Every row comes from one small tree of marks. The marks that hang from a mark follow it in brackets, in the order of their numbers. Every link used is in the known rows. Which tree was each row made from?
Known rows:
Z_877(Z_487 Z_676(Z_21 Z_839)): [-3.26 -1.88  0.97  1.50  2.10  1.22 -3.75  0.68  3.38  5.74 -1.12 -3.86
  2.10  0.02 -0.08  6.80  0.79 -2.49 -4.35]
Z_382(Z_487(Z_877) Z_833): [-1.74  1.07  1.73  0.22 -2.34 -0.26 -4.61 -1.35  2.29  2.54 -0.54 -2.31
 -1.56 -1.24 -3.60  1.14 -2.54 -1.78 -3.06]
Z_839(Z_676(Z_21 Z_877(Z_487 Z_915))): [-0.22 -2.59  0.71 -0.93  2.24 -0.23 -4.46 -1.27  1.77  2.72 -2.71 -1.51
  0.30  0.56 -0.34  4.03 -4.47 -5.53 -3.26]
Z_382(Z_487): [-1.70  0.04  2.12 -1.47 -0.54  1.03 -3.44 -1.49  1.83 -0.04 -1.57 -3.56
 -1.93 -2.86 -2.84  1.47 -1.49 -2.59 -1.40]
Z_676(Z_21 Z_877(Z_487 Z_915)): [-1.45 -1.62  0.46 -0.95  2.80  1.73 -4.51 -1.17  2.15  2.38 -1.76 -1.87
  0.59  1.02 -0.31  5.31 -1.27 -4.96 -2.44]
Z_21(Z_676): [ 0.68 -0.94  0.13 -0.42  0.50  1.67 -3.67 -0.63  1.98  0.80 -1.19 -3.50
 -0.85 -0.53 -0.98  0.38 -5.32 -4.30 -1.94]
Z_839(Z_676(Z_877(Z_487(Z_382)))): [ 0.51 -2.99  0.12 -1.91  1.68 -1.09 -4.29 -1.36  2.83  3.39 -1.89 -1.86
 -1.95 -0.25 -0.30  2.82 -3.41 -5.67 -2.72]
Z_839(Z_676(Z_21 Z_877(Z_487))): [-1.10 -2.19  0.17 -0.51  2.32 -1.05 -4.30 -1.84  1.58  3.65 -2.44 -1.72
  0.14  0.75 -0.46  4.22 -3.59 -6.09 -3.51]
Z_382(Z_487(Z_877(Z_676)) Z_833): [-1.93  0.71  2.18  0.72 -2.66 -0.05 -4.87 -0.95  2.52  2.93 -0.41 -2.46
 -1.31 -1.36 -3.55  1.82 -2.66 -1.23 -3.31]
Z_382(Z_487(Z_877)): [-0.94  0.09  2.35 -0.80 -0.41  0.48 -3.37 -1.10  1.77 -0.22 -0.59 -3.26
 -1.58 -2.47 -2.62  1.76 -2.39 -2.65 -1.94]
Z_676(Z_21 Z_877(Z_487(Z_382))): [-2.65 -1.30 -0.82 -1.99  3.16  0.02 -3.90 -1.64  2.67  4.11 -1.35 -2.34
 -0.24  0.82 -0.26  6.12  0.22 -6.39 -2.07]
Z_382(Z_487(Z_877(Z_915)) Z_833): [-0.90  0.67  2.25 -0.20 -2.43  0.55 -4.79 -0.77  2.47  1.60 -0.86 -2.13
 -1.43 -1.46 -3.50  0.95 -3.42 -1.21 -2.82]
Z_487(Z_382 Z_877(Z_676(Z_839) Z_915)): [ 0.57 -2.70  0.73 -2.24  1.39  0.36 -3.96  2.17  6.02  2.31  0.40 -3.22
 -0.63 -1.25 -1.57  3.31 -3.73 -2.83 -1.49]
Z_676(Z_21 Z_839 Z_877(Z_487 Z_915)): [-2.64 -2.44  0.40  0.25  2.58  2.03 -4.54 -0.35  2.36  4.39 -1.79 -1.83
  2.30  2.85 -0.66  6.91 -0.75 -4.28 -3.55]
Z_487(Z_382(Z_833) Z_877(Z_676(Z_839))): [-1.27 -1.46 -0.49 -1.02  0.17 -1.38 -4.54  1.11  6.13  5.61  0.84 -2.80
 -0.89 -0.12 -2.38  3.17 -2.61 -3.04 -2.63]
Z_676(Z_21 Z_839 Z_877): [-4.30 -1.64 -0.62  0.76  2.21  0.62 -4.67 -1.64  2.32  4.84 -1.30 -1.77
  2.01  3.41 -2.45  5.66 -1.25 -5.25 -3.10]
Z_962(Z_833): [-2.26 -0.63 -2.35 -1.51  0.73  0.19 -4.17 -1.59  2.97  2.66 -0.31 -1.58
 -0.75 -0.83 -1.71 -0.81  0.06 -3.15 -2.46]
Z_877(Z_487(Z_382(Z_833)) Z_676(Z_21)): [-2.81 -1.16  0.01 -1.15  1.68 -0.15 -3.90  0.55  4.62  6.14 -1.10 -3.81
  0.05 -1.35 -0.05  6.11  0.66 -3.38 -3.13]
Z_877(Z_487 Z_676 Z_915): [ 0.88 -2.74  2.47 -0.43  1.25  3.03 -4.36  1.54  4.26  1.83 -1.18 -3.60
 -0.41 -2.32  0.40  3.49 -1.31 -0.87 -2.75]
Z_21(Z_676(Z_839 Z_877(Z_487(Z_382)))): [ 0.33 -2.44 -0.21 -0.66  0.79  1.87 -3.87 -0.33  2.04  3.36 -1.07 -2.88
 -0.53  1.55  0.19  3.77 -3.51 -5.06 -2.80]
Z_487(Z_382(Z_833) Z_877(Z_676 Z_915)): [ 0.55 -1.63  0.32 -2.16  0.14 -0.33 -4.83  1.60  6.30  3.26  0.43 -2.56
 -1.49 -1.27 -2.05  2.14 -4.13 -2.53 -1.72]
Z_21(Z_676(Z_839 Z_877)): [ 0.00 -2.13 -0.02  0.41  0.30  2.06 -4.36 -0.86  1.69  2.47 -0.99 -2.52
 -0.14  2.11 -1.10  2.33 -4.93 -4.72 -2.73]
Z_877(Z_676): [-1.45 -1.58  0.98  0.27  0.78  1.00 -4.60 -0.26  4.27  2.46 -0.48 -3.52
 -0.85 -1.48 -2.19  1.71 -2.09 -2.28 -2.15]
Z_382(Z_487 Z_833): [-2.56  1.01  1.52 -0.49 -2.46  0.24 -4.66 -1.76  2.40  2.71 -1.53 -2.60
 -1.93 -1.62 -3.80  0.87 -1.69 -1.71 -2.52]

Which tree is each row?
[-2.27 -0.24  2.64  0.27 -0.43  0.64 -3.52 -0.52  1.74  1.10 -0.68 -3.45
  0.09 -1.67 -2.72  3.82 -2.37 -2.32 -2.74] | Z_382(Z_487(Z_877(Z_676(Z_21 Z_839))))
[-1.37 -2.01 -0.02 -0.58  1.97 -1.22 -4.58 -2.11  1.78  3.00 -2.38 -1.49
  0.10  0.95 -1.60  3.15 -4.83 -6.24 -2.96] | Z_839(Z_676(Z_21 Z_877))
[ 1.17 -2.70  0.69  0.09  0.52  3.08 -4.28  0.02  1.69  2.17 -1.37 -2.57
  0.08  1.70  0.19  3.19 -4.52 -4.07 -3.02] | Z_21(Z_676(Z_839 Z_877(Z_487 Z_915)))
[-0.44 -0.53 -1.13 -2.32  0.72 -1.81 -4.12  0.18  5.69  4.10  0.65 -2.57
 -2.08 -0.83 -2.26  1.47 -2.65 -4.11 -1.74] | Z_487(Z_382(Z_833) Z_877)
[ 0.82 -1.11 -0.33 -2.90  0.60 -0.62 -4.41  1.04  5.93  2.71  0.19 -2.32
 -1.85 -1.12 -2.13  1.20 -3.89 -3.27 -1.36] | Z_487(Z_382(Z_833) Z_877(Z_915))
[-1.40 -1.85 -0.05 -2.54  3.04  1.19 -4.19 -0.75  2.92  2.70 -1.79 -2.11
  0.01  0.54 -0.10  5.84 -1.00 -5.55 -1.72] | Z_676(Z_21 Z_877(Z_487(Z_382) Z_915))
[ 0.08 -3.31  2.41  0.44  1.10  3.25 -4.39  2.09  4.45  3.22 -1.23 -3.54
  0.79 -1.06  0.17  4.58 -0.92 -0.40 -3.52] | Z_877(Z_487 Z_676(Z_839) Z_915)
[-1.05 -2.36 -0.21 -1.63  2.47 -1.47 -4.07 -1.55  2.13  3.87 -2.43 -1.88
 -0.26  0.41 -0.33  4.61 -3.45 -6.54 -3.01] | Z_839(Z_676(Z_21 Z_877(Z_487(Z_382))))
[-0.77 -3.11  0.62 -0.21  0.96  2.29 -5.30 -0.49  3.56  2.74 -0.97 -1.52
 -0.10  2.17 -2.26  2.84 -2.47 -3.13 -2.34] | Z_676(Z_839 Z_877(Z_915))
[ 0.51 -2.81  0.49 -0.81  1.54 -0.72 -4.55 -1.66  2.28  3.14 -1.91 -1.70
 -1.50  0.08 -0.41  2.45 -3.54 -5.22 -3.21] | Z_839(Z_676(Z_877(Z_487)))
[ 1.14 -2.29  0.75 -2.85  1.50  0.24 -3.90  1.79  5.92  1.31  0.39 -3.23
 -1.50 -2.15 -1.39  2.53 -3.99 -3.16 -0.95] | Z_487(Z_382 Z_877(Z_676 Z_915))
[ 0.90 -1.56 -0.38 -1.15  0.32  1.38 -4.26 -0.94  2.09  2.89 -1.01 -2.60
 -1.71  0.71  0.13  2.43 -3.96 -5.24 -2.38] | Z_21(Z_676(Z_877(Z_487(Z_382(Z_833)))))
[ 0.57 -2.43  0.19 -2.56  1.22  1.44 -4.96 -0.61  4.10  2.95 -1.02 -1.79
 -2.40  0.03 -0.41  3.09 -1.04 -4.00 -1.69] | Z_676(Z_877(Z_487(Z_382(Z_833)) Z_915))
[-0.03 -0.28  2.92 -1.19 -0.51  1.32 -3.55 -0.52  1.97 -1.16 -0.91 -3.10
 -1.42 -2.68 -2.52  1.56 -3.24 -2.07 -1.67] | Z_382(Z_487(Z_877(Z_915)))
[ 1.99 -2.13  0.75 -0.77  0.68  2.86 -4.26 -0.53  1.54  0.75 -1.35 -2.59
 -1.14  0.42  0.42  2.07 -4.93 -4.52 -2.21] | Z_21(Z_676(Z_877(Z_487 Z_915)))
[-3.87 -1.50  0.64  1.37  1.41  0.87 -4.36  0.16  3.74  4.38 -1.00 -3.50
  1.99  0.44 -2.48  4.63 -1.73 -2.68 -3.18] | Z_877(Z_676(Z_21 Z_839))
[-2.05 -2.37  0.24 -0.57  0.70  0.42 -4.16  1.33  5.43  6.99 -0.59 -3.75
 -0.42 -0.76 -0.25  5.46  1.06 -2.03 -3.56] | Z_877(Z_487(Z_382(Z_833)) Z_676(Z_839))
[ 0.89 -2.51  0.51  0.02  0.19  2.91 -4.58 -0.25  1.85  1.52 -1.30 -2.35
  0.04  1.90 -1.01  2.13 -5.82 -4.16 -2.46] | Z_21(Z_676(Z_839 Z_877(Z_915)))
[-0.63 -1.77  1.54  1.14  1.47  1.20 -4.42  1.23  3.90  1.98  0.04 -2.72
  1.71  0.22 -1.95  3.48 -4.20 -2.19 -3.11] | Z_487(Z_877(Z_676(Z_21 Z_839) Z_915))
[-0.83 -1.02 -0.67 -2.44  1.47 -0.27 -3.57 -0.01  4.76  4.87 -0.89 -3.45
 -2.10 -1.78 -0.10  3.04  1.02 -3.58 -2.26] | Z_877(Z_487(Z_382(Z_833)))
[-1.60 -3.03 -0.46 -1.12  1.78  0.80 -4.30 -0.58  3.86  5.36 -0.63 -2.30
 -0.88  1.69 -0.57  5.17  0.82 -4.43 -2.80] | Z_676(Z_839 Z_877(Z_487(Z_382)))
[-1.79 -1.72 -0.29 -1.50  2.08 -1.08 -3.52  1.20  5.28  4.04  0.45 -3.46
  0.29 -0.51 -1.70  4.83 -2.49 -4.28 -2.08] | Z_487(Z_382 Z_877(Z_676(Z_21 Z_839)))
[ 0.60 -2.60  1.43 -2.19  0.65  1.89 -4.50  1.98  5.68  3.67 -1.17 -3.45
 -1.29 -2.39  0.19  3.96 -1.09 -1.30 -2.28] | Z_877(Z_487(Z_382(Z_833)) Z_676 Z_915)
[-2.08 -2.29  1.75  0.56  1.23  2.56 -4.73  1.37  4.12  2.42 -1.64 -3.13
  2.36  0.04 -2.25  4.20 -3.51 -1.50 -2.67] | Z_877(Z_676(Z_21 Z_839) Z_915)
[-3.90 -1.90 -0.39  0.81  2.70  0.86 -4.27 -1.28  2.07  5.79 -1.37 -2.07
  2.09  3.11 -0.77  7.17  0.48 -5.09 -3.92] | Z_676(Z_21 Z_839 Z_877(Z_487))
[-1.83 -1.39  0.26 -1.05  2.31  1.52 -4.89 -1.53  2.39  1.47 -1.69 -1.56
  0.50  1.34 -1.98  3.77 -3.04 -5.07 -1.62] | Z_676(Z_21 Z_877(Z_915))
